Each row was made from one path, in order. Every step used is in the known rows, and no mark comes twice. Write each row's path.
Known rows:
r > z > j > v: [ -2.0 -16.9   6.6 -13.6 -21.0  14.5  41.1  19.3   5.2  30.0  12.2   1.9
 -14.7  18.2  25.2  20.3 -20.2  32.8   5.5 -29.3 -10.0  14.2]
h > x: [ -5.1  17.1  21.2   4.8 -14.8  -3.6  17.0   1.9 -12.8  11.1   4.0 -10.2
   5.0 -11.8   5.1  -9.0 -23.0  19.4  -5.6  -9.4   4.0  21.0]
x > r > z > j > v > t: [ -2.3 -20.5  11.9 -40.2 -30.3  12.4  33.4  16.3   9.1   6.3  20.5   6.5
 -15.2  23.4 -14.5  23.1   4.3  11.8  25.3  -7.1 -16.7  14.9]
r > z > h: [-10.5  -8.7  -3.3   4.7 -27.6  18.5  18.1  13.1   0.8  41.4  33.3 -25.6
  -3.8  -3.3  24.8   9.8 -11.6  12.7   8.3  -6.9 -16.8  40.5]
j > z > h > x > r: [ -0.7   7.4  12.9   5.8   5.5 -10.0   1.5  11.7   6.7  -3.1  -3.7   3.2
  18.5   1.3   4.1   9.0  -9.5  22.9  22.6   0.6   0.9   7.0]
j > z > r: [ -9.4   0.2  27.3  -2.1  -1.4  -3.6  19.2   5.0  10.3  23.9  -8.1  -4.3
   7.0   3.4   6.6  13.3 -26.2   9.0  -6.5 -21.6  -9.7  14.0]
l > v > t > z: [  4.8   2.8  22.6 -13.9 -19.9  36.9  41.3  18.3 -32.9   5.9  36.3   7.5
  -2.6   2.6 -29.5   6.7   7.7  -8.5  -2.0   0.1 -31.4  -5.5]
l > z > j: [ 10.7  -7.4   8.9 -29.5   5.2   4.0  17.3  31.5  -9.6  33.5  26.4  -1.3
   1.6 -11.4  22.2   5.7 -12.5  33.8  -9.1 -15.6  -4.2   3.4]
j > v > t: [ -1.5 -17.0  13.1 -35.7 -32.6  13.6  31.0   3.4   3.8  -1.9  14.7   3.8
 -15.7  19.8 -20.7  17.6   6.6  -7.4  18.0  -7.2 -17.6  12.9]
h > z: [ -1.8  -1.9  23.2 -16.0  -8.2  10.7   2.7 -14.4 -18.6  -0.6  15.7 -25.2
  -7.0   3.7  -3.6   3.7 -20.7   2.9 -12.0   3.0 -11.7  22.6]
h > x > r > z > l: [-17.3   4.0  12.8   2.0 -34.4  -0.3  17.4  15.1  -1.5  31.6  10.9 -32.8
  -5.6 -19.1  23.5  -6.5 -12.6  12.3   9.7   5.3  -9.4  31.1]
r > z > h > x: [-12.0  11.8   9.1   9.6 -24.6   4.7  26.1   7.5  -5.9  32.0  17.8 -32.2
   5.7  -7.6  18.8 -11.1 -31.3  21.4  -1.5 -10.7  -5.4  45.5]
h > x > r > z > l > v: [  9.8  -3.3  15.7  -4.4 -38.9   4.0  32.4   2.0 -16.1  41.4  29.1 -22.9
  -9.7 -15.6  15.6 -30.0 -12.0  22.4  -3.6  21.0  -0.3   6.7]
j > z > l > v > t > w: [ -6.1  -6.8  32.1 -12.2 -11.8  31.5  39.7  -4.8 -10.8  14.9  28.0   1.3
  -6.2  16.0 -32.4   2.1   2.4   6.3 -12.6   7.3 -26.5   0.8]
x > r: [  4.1  -0.2  13.0  -1.5   1.4  -1.3 -11.7  10.3   3.9  -6.9   3.1  20.6
  -0.3   0.1  -0.3  18.8  15.6  16.5  27.3  13.0   6.3 -13.1]
x > h > z > j > v: [  2.8 -20.2   7.2 -35.1  -8.3   3.9  24.3  16.0   4.9  13.9   1.8   5.2
  -4.5  25.5  17.3  11.6 -33.0  22.8  -4.3 -26.5 -15.6  11.8]
j > z: [ -3.2  -1.9  22.5  12.1   0.3   6.2  24.8   5.8  -3.3  -0.3   3.2  12.4
  12.2  -4.7   5.9  37.7  -4.1  13.6   2.9 -26.8  -8.6   2.4]
z > l > v > t: [  8.8 -17.2  17.0 -41.0 -43.6   6.3  27.1   1.3 -12.7  18.8  33.8  -8.4
 -12.7  -6.2 -21.9 -11.3   5.4  -6.4   3.8  18.9 -18.7  11.0]
z > l > v > t > w: [ -5.1  -6.7  29.2 -17.1 -16.3  31.8  33.2  -4.8 -12.5  18.6  31.6  -0.9
 -12.1  14.3 -32.4  -6.4   4.2   4.8 -13.1  14.8 -24.5   2.2]
v > t: [ -2.7  -9.5  17.2 -32.2 -30.2  10.1  13.9   4.3  -4.5  -0.5  24.5   3.9
 -10.8   0.6 -25.8  16.1  13.4  -7.7  14.2   4.8 -15.4  15.2]
j > v > t > z > l: [-12.2  -3.5  14.7 -19.7 -27.5  16.8  33.1  24.1 -16.1  17.5  11.5 -19.1
  -1.1  -7.4  -3.2   0.9 -13.2 -18.3  -2.2 -12.7 -42.5  18.5]
v > t > w: [-13.3  -1.4  28.9 -10.9  -6.9  34.9  24.3  -2.8  -7.0   5.6  24.8   7.9
 -10.9  19.6 -35.0  13.2   9.5   4.1  -6.1   5.0 -22.4   4.9]

Which path is each row?
[ -5.6  10.1   9.6   1.7 -13.9  -4.4  14.9   6.7  -6.8  23.2   8.7 -22.7
  12.5  -9.1  12.2 -13.6 -33.6  15.8  -4.6 -12.0  -7.4  36.6]
z > h > x
[-1.2  5.4 10.8 -7.0 -2.4  1.9 13.4 16.4  3.4 -5.4  1.0  1.3 10.9 14.2
 -7.4  3.4 -7.6 11.8 25.4  1.8 -9.7  7.0]
j > v > t > z > h > x > r
[ -0.8  12.6   7.3  -3.5  -8.0  -0.6  23.1   9.4  -7.7  27.3  14.4 -34.2
  12.4  -9.3  18.3 -22.0 -29.9  15.1  -7.4 -10.9  -2.6  31.8]
l > z > h > x
[  7.5  -7.9  18.4 -30.2  -6.9  19.5  31.4  35.2 -24.7  23.8  34.5  16.0
   3.6  -2.5 -11.4  13.0 -12.8  22.7  -7.6 -14.0 -31.5   2.1]
l > v > t > z > j
[ -0.2 -23.3  10.9 -57.5 -26.9   6.3  25.9  14.8   6.5   0.7  15.7   5.9
  -8.2  26.1 -17.3  14.8  -9.8   1.8   9.6 -10.4 -24.2  19.5]
x > h > z > j > v > t
[ -9.6   0.8  30.9  -9.2 -20.1  31.7  39.2  -3.3  -8.4  18.8  31.1  -8.2
 -12.2  17.8 -30.1 -10.2   2.6  14.7  -5.1  20.1 -17.2   6.6]
h > x > r > z > l > v > t > w
[-13.1   0.1  17.0 -17.8 -25.8  15.2  24.7  24.8 -20.6  17.9  16.0 -18.8
   1.6 -17.3  -6.5   0.1  -9.9 -18.1  -4.3  -6.9 -42.0  20.0]
v > t > z > l
[  8.0 -17.5  19.8 -35.6 -38.5   5.7  33.6   1.2 -11.0  14.9  30.6  -6.8
  -6.1  -4.9 -21.7  -2.8   3.5  -4.6   4.5  11.4 -20.4   9.8]
j > z > l > v > t
[ -9.9  -5.6  17.9 -21.1 -21.5  -2.2   3.5  -1.4 -14.9  19.4   8.1 -41.8
  -3.7 -15.8  11.2 -10.9 -30.0  -6.9 -14.6   2.1 -25.5  33.5]
h > z > l
[ 0.2  7.5  9.7  0.7  1.1 -9.6 -5.3 11.3  4.9  0.9 -0.3  0.5 11.9 -0.1
  4.6  0.1 -8.2 21.6 22.5  8.2  3.0  8.3]
z > h > x > r
[ -8.2  -8.1  -4.1   5.0 -20.4  14.5   9.9  15.6   7.0  32.8  28.1 -18.3
  -1.6   1.7  21.7  12.6  -3.9  16.0  20.4   1.8 -12.1  31.3]
x > r > z > h
[-11.6 -11.1  24.4 -32.2  -4.9  31.0  30.5   5.0   1.9   5.0  18.3   8.5
  -8.2  39.4 -28.7  10.3  -8.8   9.3 -10.9  -4.9 -29.1   8.9]
x > h > z > j > v > t > w
[-18.0  -2.8  11.0  -0.5 -41.1   7.9  21.5  13.6  -6.5  40.6  19.2 -34.0
 -11.6 -22.9  26.5  -1.6 -11.9   5.4   0.0  -2.1 -16.8  34.6]
r > z > l
[-10.2   2.7  25.2 -20.2 -13.0  18.9  33.3  16.3  -2.0  22.2   3.9  -8.2
  -4.5  17.5 -14.4   1.8 -20.8  -9.9  -5.3 -15.1 -28.9  12.7]
j > v > t > z > r
[  9.0 -16.0   4.4 -26.5  -4.0   9.9  38.5  21.6   3.3  24.9   8.4   0.9
  -8.1  16.4  25.6   9.7 -18.7  26.7  -0.2 -29.5  -6.3   0.4]
l > z > j > v
[ -5.1  -9.3   0.3 -14.5 -14.1  27.7  29.8  23.5  -9.1  18.4  25.3 -10.2
   7.1  11.6  -5.2  12.0 -12.4 -10.8   5.8 -17.8 -43.0  24.9]
j > v > t > z > h
[  7.9 -18.3  15.9 -52.4 -42.8   3.5  21.8   2.5 -11.0  13.3  32.4 -11.3
  -9.1   0.3 -22.7 -16.3  -1.9 -10.3  -1.4  22.0 -21.2  15.0]
x > h > z > l > v > t
[  2.9 -11.2  18.8 -31.7   1.8   1.1   4.2  13.2 -14.4  19.5  20.4  -6.6
   0.4  -1.7   6.9  11.1 -32.8  30.5 -14.4 -11.9 -17.9  22.2]
h > z > j
[  3.9 -18.3   7.1 -21.3  -9.9   6.1  30.5  18.2   4.3  20.8   2.5  12.1
  -7.8  16.8  19.3  17.7 -22.2  27.6   2.4 -30.5 -11.7   4.9]
z > j > v
[ -5.3   1.5  19.0 -14.1 -16.5  37.5  44.5  22.1 -20.8  -2.7  20.3   7.9
  -3.4  15.8 -24.1  20.5   3.1 -13.4   5.3 -18.3 -36.3   1.3]
j > v > t > z
[  1.8  -8.6   3.2 -14.6 -16.2  26.7  27.7  20.4 -17.7  24.5  36.6 -10.2
   7.8   3.1  -8.5   2.4  -9.4  -7.2   0.5  -5.2 -39.6  19.8]
l > v > t > z > h
[ -0.1  -5.4  17.9 -28.8  -3.1  18.4  25.3  38.9 -20.3  18.2  28.3  15.7
   5.1  -2.9 -10.3  23.0 -12.4  19.8  -4.3 -20.8 -33.5   8.3]
v > t > z > j
[  4.4  -9.6  19.6 -33.0 -46.0   6.1  32.5   2.6  -9.4  18.5  33.8 -16.0
 -12.1  -3.3 -20.2 -15.3   3.7   3.5  12.4  23.5 -11.7  16.1]
h > x > r > z > l > v > t
[ -8.7  -1.1  21.9 -31.3  -8.8  -5.7  -2.6   1.7   7.3  22.3  -3.0 -19.1
  -1.1  13.4   4.1 -12.5 -37.5  -0.9 -18.0  -0.2 -11.7  25.6]
x > h > z > r
[ -4.4  -1.8  14.0  -8.6 -11.5   3.1  17.3  29.6  -2.0  31.5  23.5   2.2
  -2.0  -4.2  19.5  16.0 -15.6  50.3   9.4  -8.7  -1.7  19.1]
h > x > r > z > j
[  2.6 -12.5  12.2 -41.6  -0.6  -4.6  -2.9  23.7  -6.9  17.7  16.7   4.6
   6.3   2.6  11.0   8.4 -32.9  28.2 -14.9 -11.5 -17.8  19.5]
x > h > z > j
